Known rows, with every step that occurs:
nomi-fome-kubibe-mepop-bivam-vini: [  6 -23  22 -11 -21  11   9 -22  -5 -47   5 -21  29 -22  16 -24 -11   0
  -7 -49   7   4  -8   6  -1   3 -46  31  -7  29   8 -37 -17  14 -12 -28
  -4  26   2   9 -15]
movore-fome-kubibe: [ -3   2  13   3  11   0  -7 -10  21 -29   4   0 -11   4   3 -15  29   3
   3 -10   8   5  -3   9 -34   1 -26 -12 -11  17  13   2  -5   5 -11 -25
 -16  -6 -18  35  -1]
mepop-nomi-kubibe: [ 26 -20  -5   1  20  -2  22   5 -11 -14 -12  12   3 -36 -20  10 -22  -2
 -11 -37 -15 -15  -6 -11  21 -15 -11  -9 -11 -26  -6  10  12  26   8  -1
 -17  10 -11  -1  -4]
nomi-movore-bivam: [ -6  11 -10 -30  -4  28  -2  11  -7 -12   4 -33 -20   8  -3 -27  -7  -1
  24 -12   1  -8  17 -47  33   3 -12 -19  29 -20  -2   4 -11 -19 -21   7
  56   9  -2  -1   6]
movore-bivam-vini-mepop-nomi: [-32   7  -8  20  11  24  11 -34 -20 -45 -40 -37   7 -21 -26   8 -33 -16
 -25  -3 -13  16  10 -38   0 -11 -16  32  13 -35 -22   0 -39  17 -13   6
  29  20  -1   8  24]
fome-kubibe-mepop-nomi-movore-bivam: [ -6 -29   9 -51  26  43  16  23  11 -42  -5 -31  28   1  -2 -24  -7  -1
  14 -52   0 -12  10 -54  40 -20 -50   0  33 -25 -11 -11 -11   7 -42   2
  33  17  -8   8  -3]
kubibe-mepop-nomi-movore-bivam-vini: [-18 -12 -11 -25   8  37  30   9   0 -48   0 -38  15 -16  -9 -28 -25  -1
  -1 -26 -24 -11  22 -51  25  -2 -19  30  44 -38  -2 -20 -22 -11 -20  16
  36  37   4  15  -5]
fome-kubibe-mepop: [-15 -20  18 -31  24   6   4  -1   8 -18   4  -2  39   2   8   2  10  16
   8 -27  12   0 -12   6  -4 -19 -33   6  17   8  -9 -31   0  18 -17 -14
 -22  -2   6   7 -12]
movore-bivam: [ -7   6 -21 -18   3  14 -14  -4 -14 -10  -9 -20  -3   0 -13  -9  -9  -6
  10  -5  14  12  -4 -25  21  12   1  -3  11 -15  -5   4 -12  13 -20  14
  29  -5   2  -9  14]
kubibe-fome: [  4  16   5   0   3  -2  11  13  -6  13   8   8   9  -6   0  10  -8   2
  12 -13   6  -5  -4   2 -11 -23   2  -7 -10   5   4  17  -7   8 -10  -7
   1  -9   0  10  12]
mepop-nomi: [  7 -16   1   7   6   5  10  10   4 -10 -12   1   7  -4  -5   5 -10 -12
 -12 -15 -12  -3   4 -14  11  -1  -9  20  -7 -10   1  12   1   7   3  10
   2   8  -7   0   5]
movore-fome-kubibe-mepop: [ -7 -12  14 -11  22   8  -5 -10  21 -33  10   1  13   1   5 -26  30  16
   1 -19  15  -3  -7  15 -36   6 -28  -2  12  13  15 -20  -1   6 -22 -14
 -27   5  -4  34 -14]
mepop-bivam-vini-nomi: [-12  32   9  40 -22  -5  13  -8  -7 -33 -19 -15  -4 -31   5   1 -41 -13
  -4  -9  -1  20 -20 -13 -14   3 -18  29  -4   3  -2 -20   5   5 -24   7
  19  21   7   4   4]
movore-bivam-mepop-nomi-fome: [ 18 -27   7  -8 -32  37 -21 -14 -24 -27 -12 -14 -16 -12 -43 -10 -22  -5
  -7 -41 -38 -18  13 -37  48   5  -8  43 -16 -16  -3  26 -33  32   5   3
  51  26   2   3  44]
movore-bivam-vini-nomi-mepop: [-43  39 -11  -4  -2  13   0 -14  -3 -60 -12 -28  -2 -34 -30  -2 -41  -2
  -9 -14 -22  18  -6 -28   6   6 -19  23  11 -13 -26 -14 -17  31 -24  33
  36   9   3   7  11]
movore-bivam-vini-nomi-fome: [ -8  42  -5   8 -17  31 -11 -34 -15 -44 -17 -40 -26 -22 -26  -2 -21  -5
 -29 -15 -21  -9   2 -24   8   7 -19  27   3  -1   0  -6 -21  29   7  18
  30  19  10   6  19]
bivam-mepop-kubibe-movore-fome: [ -1  12  31 -12 -20   2  17  19 -17 -18   3  23   3  -8 -11  -2   7  30
  25 -24 -29 -24  10   0 -28 -39  -3 -24  -1  10 -18  26   8   7 -15 -24
  15   3  -1  38  38]
bivam-vini-mepop-nomi: [-24   1  12  33   9  12  26 -31  -8 -37 -32 -19   7 -26 -10  19 -22  -6
 -36   6 -28   8   7 -14 -23 -19 -17  31   1 -20 -16  -6 -24   5   6 -11
   2  22  -1  16   8]
nomi-movore-bivam-mepop-kubibe: [ -6   3  19 -41 -12  40  20  27 -24 -13   0  -4  17   5 -15 -12 -21  21
  33 -37 -27 -13   8 -44  50 -33  -2  -1  35 -33 -35   5  -9   6 -19 -16
  64  18   4   1  43]
fome-kubibe: [-11  -7  18 -12  15   5   5   0   8 -13  -7  -2  18   3  10  13  14   3
   5 -16   7   6  -7   5  -3 -23 -31 -10  -3  10  -9  -8   0  17 -13 -24
 -12 -10 -14   5   2]
bivam-mepop-kubibe: [  2 -10  28  -9  -7  10  20  15 -18  -2  -4  28  34  -7  -9  16 -14  23
  10 -29 -25 -10  -6   3  14 -33  11  15   9 -13 -33   0   2  22   1 -20
  11   7   5   2  39]
movore-fome-kubibe-mepop-nomi: [  4 -31  15  -8  30  15   8   0  30 -47  -1   5  18  -6  -2 -22  18   6
  -4 -37   5  -8  -4  -1 -24   1 -38  16  -1   0  13 -12  -5  15 -20  -3
 -27  13  -9  36 -13]
mepop-kubibe: [  5   0   5 -16  13  10  31  20  -5  -8  -5  13  38  -2   3   4  -7  12
   1 -25   5  -9  -5   8   7 -25   1  -2   9  -4 -25  -6  15  14   5  -9
  -4  -3   1 -14  10]
movore-bivam-vini-mepop-kubibe-fome: [-35  45   2 -13  18  25  37 -17 -38 -25 -24 -15  38 -19 -16  24 -42  12
   1 -20   4   9  -1 -10 -11 -51  -7   0  23 -21 -42  -1 -33  31 -25 -25
  23   1   6   3  43]
mepop-bivam-vini-nomi-movore: [ -4  35  20  25 -27   8  22  10   7 -35  -5 -31 -21 -25  14 -19 -43 -11
   8 -17 -14   0   3 -40  -7  -4 -30  10   9  -1   6 -18   5 -28 -27   3
  41  40   3  14  -9]
mepop-nomi-fome-kubibe-movore-bivam: [  7  -6   8 -43  -7  24  -3   6 -13 -34 -21 -33  -1  -1 -15  -1   7  -9
   2 -53 -10 -24  21 -36  36 -34 -67 -23 -20  22 -11  35 -21  36 -19  -8
  35  -6 -13  -3  23]
fome-kubibe-movore: [-16   5  23 -30   5 -10   4  16  -4 -11  -6 -12  17  -1  11  16  17   9
  15 -17  -1  -4   6  -1 -12 -53 -48 -43  -5  29 -19  14   5  13 -26 -29
  -2 -20 -11   9   6]
mepop-bivam-vini-nomi-kubibe: [  2  30   3  31  -9 -12  26 -18 -21 -35 -20  -7  -7 -63  -5  11 -49  -6
  -8 -31  -5  11 -27 -10 -10  -8 -18  -3  -3 -13  -6 -20  15  20 -17   0
  -1  26   2   9  -6]
vini-mepop-bivam: [ -9   9  10  26 -17  -4 -10 -25 -12  -8 -22 -20   1 -10   2 -16 -33 -15
   6 -12  30  19 -11 -18 -10   3 -18   3 -13   0  -6  -5 -11 -11 -31 -11
  29  15   9  -3   2]

Rows:
[ 11  -8  21 -13  -9  17  -9 -16   8 -16  -2  -8  -4   4   7  -2  22  -1
 -15 -32  -5 -14   5   9   6 -11 -40  -1 -20  32   0   1  -8  20  11 -27
  -8   3 -10   5   0]
nomi-fome-kubibe
[-65  28  14 -22  12  10   1 -33 -29 -40 -37 -49  12 -14 -10  21 -10   3
   4  -2  -4  14  12 -22 -22 -56 -54 -35  14   4 -34  -1 -32  19 -38 -38
  28  -8 -10  20  23]
fome-kubibe-movore-bivam-vini-mepop
[-38  20  11  25   5   4   9 -41 -13 -24 -21 -21   2 -19  -4  12 -15   4
 -25  18 -12  11   4   0 -33 -17  -9  12  11  -8 -15 -14 -24  -7   2 -17
  -7  13   4  17   5]
bivam-vini-mepop
[ 13 -13   2 -15   4  14  19   2 -44 -11 -13  18   4 -46 -50  24 -51   3
  20 -60 -23 -11 -14 -37  34 -36  -5   0  -8 -46 -16  37 -20  55 -24 -13
  28   9  -5  12  51]
movore-bivam-mepop-nomi-kubibe-fome
[ 34 -18   6   5 -15  19   4  -6   6 -18  -7  -1 -13  -3 -11 -12  -4 -14
 -26 -30 -22 -26  16 -11  24  12 -18  26 -28  12   8  18  -9  16  25   7
   5  19  -5  -3  -2]
mepop-nomi-fome
[  8  20  11 -21  14   5  41  32 -11   6   2  27  46  -7   2  17 -20  13
  15 -36   6 -10  -8  11   0 -45  -2  -9   2   1 -21  12  10  21  -9 -16
  -3 -11   3  -6  25]
mepop-kubibe-fome
[-30  29  -9 -36   2   8  36  18 -39 -28 -16 -22  36 -13  -6  15 -19  11
  13 -21 -10  -4  10 -12   6 -47 -21 -27  26  -1 -41   4  -5  23 -24 -11
  27  -8  -4  -4  31]
mepop-kubibe-movore-bivam-vini
[  5 -15  34   3   3  28   1 -35   6 -34 -29 -17   4  -4 -10   2  -2  -4
 -33 -37 -14 -16   6 -15   3 -27 -56  17 -27  12  -8  10 -25  22  11 -28
   2  14 -11   6  -1]
vini-mepop-nomi-fome-kubibe
[-22   2   3 -29 -30   3 -15   3 -39  -3  -5 -12 -10  -4 -26   7 -14   8
  33 -13 -17  -5  11 -33  19 -30  -8 -18  12  -6 -24  24 -17  16 -33 -11
  57  -5   8  15  47]
kubibe-movore-bivam-mepop
[  9  39   7  33  -9 -14  34  -4 -31 -24 -10   2   1 -72  -5  16 -64   1
   5 -43   2   3 -28  -6 -24 -30 -23  -6 -13  -5  -1  -3   8  30 -28  -9
  -2  19   3  13  10]
mepop-bivam-vini-nomi-kubibe-fome
[-29  45  20   9   3   3  36 -16 -15 -38 -15 -12   4 -20  -3  -5  -4  22
 -10   1 -15 -14  17   6 -64 -40 -22 -30   8  14 -26   5 -13  -5 -13 -29
  -1  10  -6  39  16]
bivam-vini-mepop-kubibe-movore-fome
[-13   9  -1  -7   9  36   4  -9  -3 -29 -24 -42 -16   3 -21 -23 -29 -14
   0 -15 -10 -10  22 -67  29 -16 -30  -5  20 -38 -13  14 -29 -15 -29   7
  63  25  -1   3   9]
vini-mepop-nomi-movore-bivam
[ -5  18   1  -1 -12 -13  -5   1   2 -10   6  -7 -35  -4  -4 -24  20   3
  16   4  -1 -15  15  -1 -40  -6 -17 -39 -12  24  13  26   1 -17 -20  -3
   5  -5  -7  33   0]
kubibe-movore-fome
[  3 -18  -4  -2   1 -13  30 -14 -31 -30   3  -4  24 -62   1 -11 -43   7
   1 -35   9   5 -17   2  -3   1  -7   4  17 -17  -7 -40   4  10 -23  -4
 -17  36  10   5 -23]
nomi-kubibe-mepop-bivam-vini
[ 30 -39   5 -12  -5  23   3  -9   6 -25   6   0  10 -10 -12 -24  -4  -2
 -26 -40 -19 -34  10  -9  16   8 -17  39  -7   5  12  -6 -12  12  18  15
  -4  27  14  -3 -14]
kubibe-mepop-nomi-fome
[ 10 -25  32  -4 -18  23  18  24   3 -18   1   9 -13  -9  -9  -7 -14   4
  14 -24 -51 -23  18 -43  27 -19 -12  22   4 -24  -4  22 -11 -12  -1 -15
  42  35  -6  20  23]
bivam-mepop-nomi-movore
[  4  11   1 -28   0 -16  17   3 -26   2  -1   3 -11 -36  -6  13 -10  13
  10 -18  -7 -22   7  -1   0 -43 -19 -64  -5   7 -16  15  18  14  -9 -13
 -14  -3  -3   3  -2]
nomi-kubibe-movore
[ 18 -19   8  -3   8  21  16  17  32 -37  18  -2 -16  -4   0 -60   3   4
   3 -26 -19 -30  24 -33 -16  16 -18  10  18 -16  25  -1  -6 -33 -18  17
  10  42  -2  38 -26]
kubibe-mepop-nomi-movore-fome
[ -8  17  16 -37   8   3  47  36  -3 -15  10  26  49 -17  -6   1 -35  12
  16 -47  -5  -5  -8   9   9 -39 -12  -9 -12   6 -33   9   4  26 -17  -8
   8  -8  -4  -9  17]
nomi-mepop-kubibe-fome
[-21  21 -19 -29   1  -3  18 -14 -45 -23  -8 -28  -6 -51 -18  11 -21   6
   5 -14 -18  -4  10 -20   5 -33 -19 -53  16 -17 -20   5  -4  21 -20  -9
   6   3  -5  10  10]
nomi-kubibe-movore-bivam-vini
[ -9  20  36  -8  17  23   1   6  45 -45   8 -11 -18  -8   8 -40  11  23
   4 -29  -5 -26   1 -20 -36 -16 -55  -8  23   8  14 -24   6 -11 -32  -5
  -1  25   0  45 -27]
vini-nomi-movore-fome-kubibe-mepop
[-10  -3   6 -28  -8  25   7  11 -35 -11 -14   8  33  -2 -30   9 -22  18
  22 -33  -8   4  -8 -23  36 -28   7  11  21 -30 -42   4  -7  39 -19 -11
  41   2  10  -3  52]
movore-bivam-mepop-kubibe
[ 14  15   0 -10  13  -6  25   0 -22  13  10  23   2 -42 -13  14 -24  10
   5 -31   0 -16 -13   8  -6 -35  -4 -34  -9 -10  -2  15   4  23  -4 -18
 -21  -2  -3   6   5]
nomi-kubibe-fome
[-10  49  17  33  -9  18  15  -8  28 -49   2 -18 -48 -19   4 -28  -2   7
 -13   6 -36 -15  15 -19 -49   5 -20  -1  15  -3  20  -7  -7 -31  -3   4
  14  31  -7  53 -11]
bivam-vini-nomi-movore-fome
[ 11  24   4  11  14  -1   8  -7  -5 -13 -14   7 -17 -44 -17  19 -26  14
 -17 -21 -12 -19 -21  -4  -5 -22 -15 -22   0 -12  -8  -2  19  27  -4   6
 -15   7   6   5 -10]
vini-nomi-kubibe
[-29  39  18  -7  10   8  46  10   7 -53 -13   8  34 -36  -9   9 -39  15
 -17 -30 -35   1 -11   3  -5 -29 -20  23   6   4 -45 -24   9  32  -6  11
   5  11   3   2  10]
bivam-vini-nomi-mepop-kubibe
[-20  -3   2   5 -28 -13  21  -5 -11 -43   7 -14  11 -37   4 -23 -40 -18
   9 -21  -5  31  -6 -11   4  22 -10  24 -18   4 -11 -19 -13  -2 -26   8
  26  20  -5   3  -4]
nomi-mepop-bivam-vini
[-19  25  10  -3  -2   1   3   3  18 -28  -6   1  -7 -21 -19  -4 -28   0
  -6 -16 -19  -1 -11 -13   0  -1 -22  10 -10   2 -16  -4   5  17 -16  30
  16   9   7   2  -7]
vini-nomi-mepop
[-11  13  20  -6  17  14  24 -11 -12 -11 -26   6  35  -1  -4   9 -21  16
 -12 -14   5  -4  -6   2 -11 -42 -10  -4   8  -7 -39  -8   2   7  -2 -18
   0   1   9  -9  13]
vini-mepop-kubibe
[ -1  28  20   6  -4  16  10  15  20 -13  -5 -13 -27  -6   0 -12 -14   8
   0  -7 -23 -26   7 -34   3 -14 -23  -8  14  -4   2   1  10 -19  -9  11
  30  18   1  12  -7]
vini-nomi-movore
[-28  24  23   7  15  14  42 -23 -21 -28 -27  -9  38 -16   1  18 -19  17
 -23  -6 -13  -1   2   9 -25 -40  -5   9  18 -10 -41 -24 -11   5   7 -28
  -6  12   3   6  13]
bivam-vini-mepop-kubibe
[-20   7  24  20   3  25  36 -16   4 -41 -20 -26  -7 -17  -1  -4 -23  -4
 -21   1 -42 -11  27 -37 -10 -28 -26  13  11 -20 -13  -5 -30 -30  -1 -16
  23  37 -10  25  -2]
bivam-vini-mepop-nomi-movore
[-20  17 -17 -35  -6   3 -13   8 -28  -3  -8 -30  -8   2 -12  -1  -7  -3
  27  -4   9  -2  15 -32  13 -21 -16 -40   8   4 -16  22  -7   6 -29   9
  40 -11   1  -4  19]
kubibe-movore-bivam
[ -9  42 -12 -25   4  -3  -1  -2 -30 -14 -24 -22 -22 -42 -30  17 -37  12
   7 -26  -6 -17  -3 -38   9 -39 -33 -63  10  -8 -27  16  17  34 -34  17
  22  -6   7   1  12]
vini-nomi-kubibe-movore-bivam
[  4  19  32  23 -29  10   0 -22   3 -49 -13 -26  -5 -29   9   1 -18 -13
 -16 -45  -7   4 -13  -6  -8  -7 -58  27 -21  31   4 -16  -7  27 -10 -19
  11  26  -6   9   0]
mepop-bivam-vini-nomi-fome-kubibe
[ -9  30  24  -8  16  10  34   2 -19   3 -19  15  41  -9  -5  19 -30  16
   1 -24  12  -9  -8   6 -19 -60 -12  -9   2   0 -33   5  -9  15 -15 -29
   2  -6  11  -3  28]
vini-mepop-kubibe-fome
[ -5  35   7  15 -21 -22  25  -3 -31 -33 -19 -14 -11 -67   0  12 -50   1
   3 -34 -10  -6 -12 -16 -20 -37 -36 -36  -7   6 -15  -2  19  15 -31  -8
   8  19   2   8   0]
mepop-bivam-vini-nomi-kubibe-movore
[-22  40  22 -37  -2  -6  32  35   2 -31 -13   5  24 -24 -10   6 -32  20
   6 -37 -24 -23  -4 -10  -1 -53 -42 -28  -4  23 -53  11  26  26 -28  14
  22  -6   8  -8  11]
vini-nomi-mepop-kubibe-movore
[  8 -25  -3  -6 -12 -10  -2   1  -4 -11   3  -7  25 -10   8 -32 -25  -5
  22 -28  36   8 -12  -9   6  15  -7  16   6   2   4 -23   2  -7 -38  10
  10  19  18  -6 -14]
kubibe-mepop-bivam
[-30  33   2 -36   6  13  12  -3 -37 -13 -35 -28  26   0 -18   6 -30  14
  13 -21  13  -7   7 -26   6 -56 -28 -42  21  -4 -55  16  -6  13 -36  -9
  43 -12  12 -10  28]
vini-mepop-kubibe-movore-bivam
[ -6  -6  14  20  10  12   8 -23   0 -18 -32  -7   2  -8 -14   3 -20  -8
 -25  -4  -7   1   4 -21  -5 -16 -20  17  -4 -17 -15   8 -20   4  -2  -2
   5  10   2   2   5]
vini-mepop-nomi
[  3   4  33 -12  -8  10  33  24 -26   9   4  39  40 -14 -10  27 -20  26
  24 -39 -18 -17 -13   9   4 -57   9  12   3  -5 -28  19  -5  30  -9 -33
  12  -1   4   7  52]
bivam-mepop-kubibe-fome
[ -2 -21  -8 -35  10  39  10  19   3 -30  -1 -30   9   0 -10 -38 -22  -3
  11 -32 -10 -15  16 -59  41   0 -20  10  34 -33   0  -5 -11 -13 -32  24
  47  29   9   0  -7]
kubibe-mepop-nomi-movore-bivam
[  9 -11  24 -16  -6  12   7  11  24 -40  17 -18  -4  -4  25 -66   2   2
  34 -42  26  -2   3 -20 -18  10 -47 -10  12   8  24 -20  -1 -35 -52 -21
  22  31  -5  38 -27]
nomi-movore-fome-kubibe-mepop-bivam
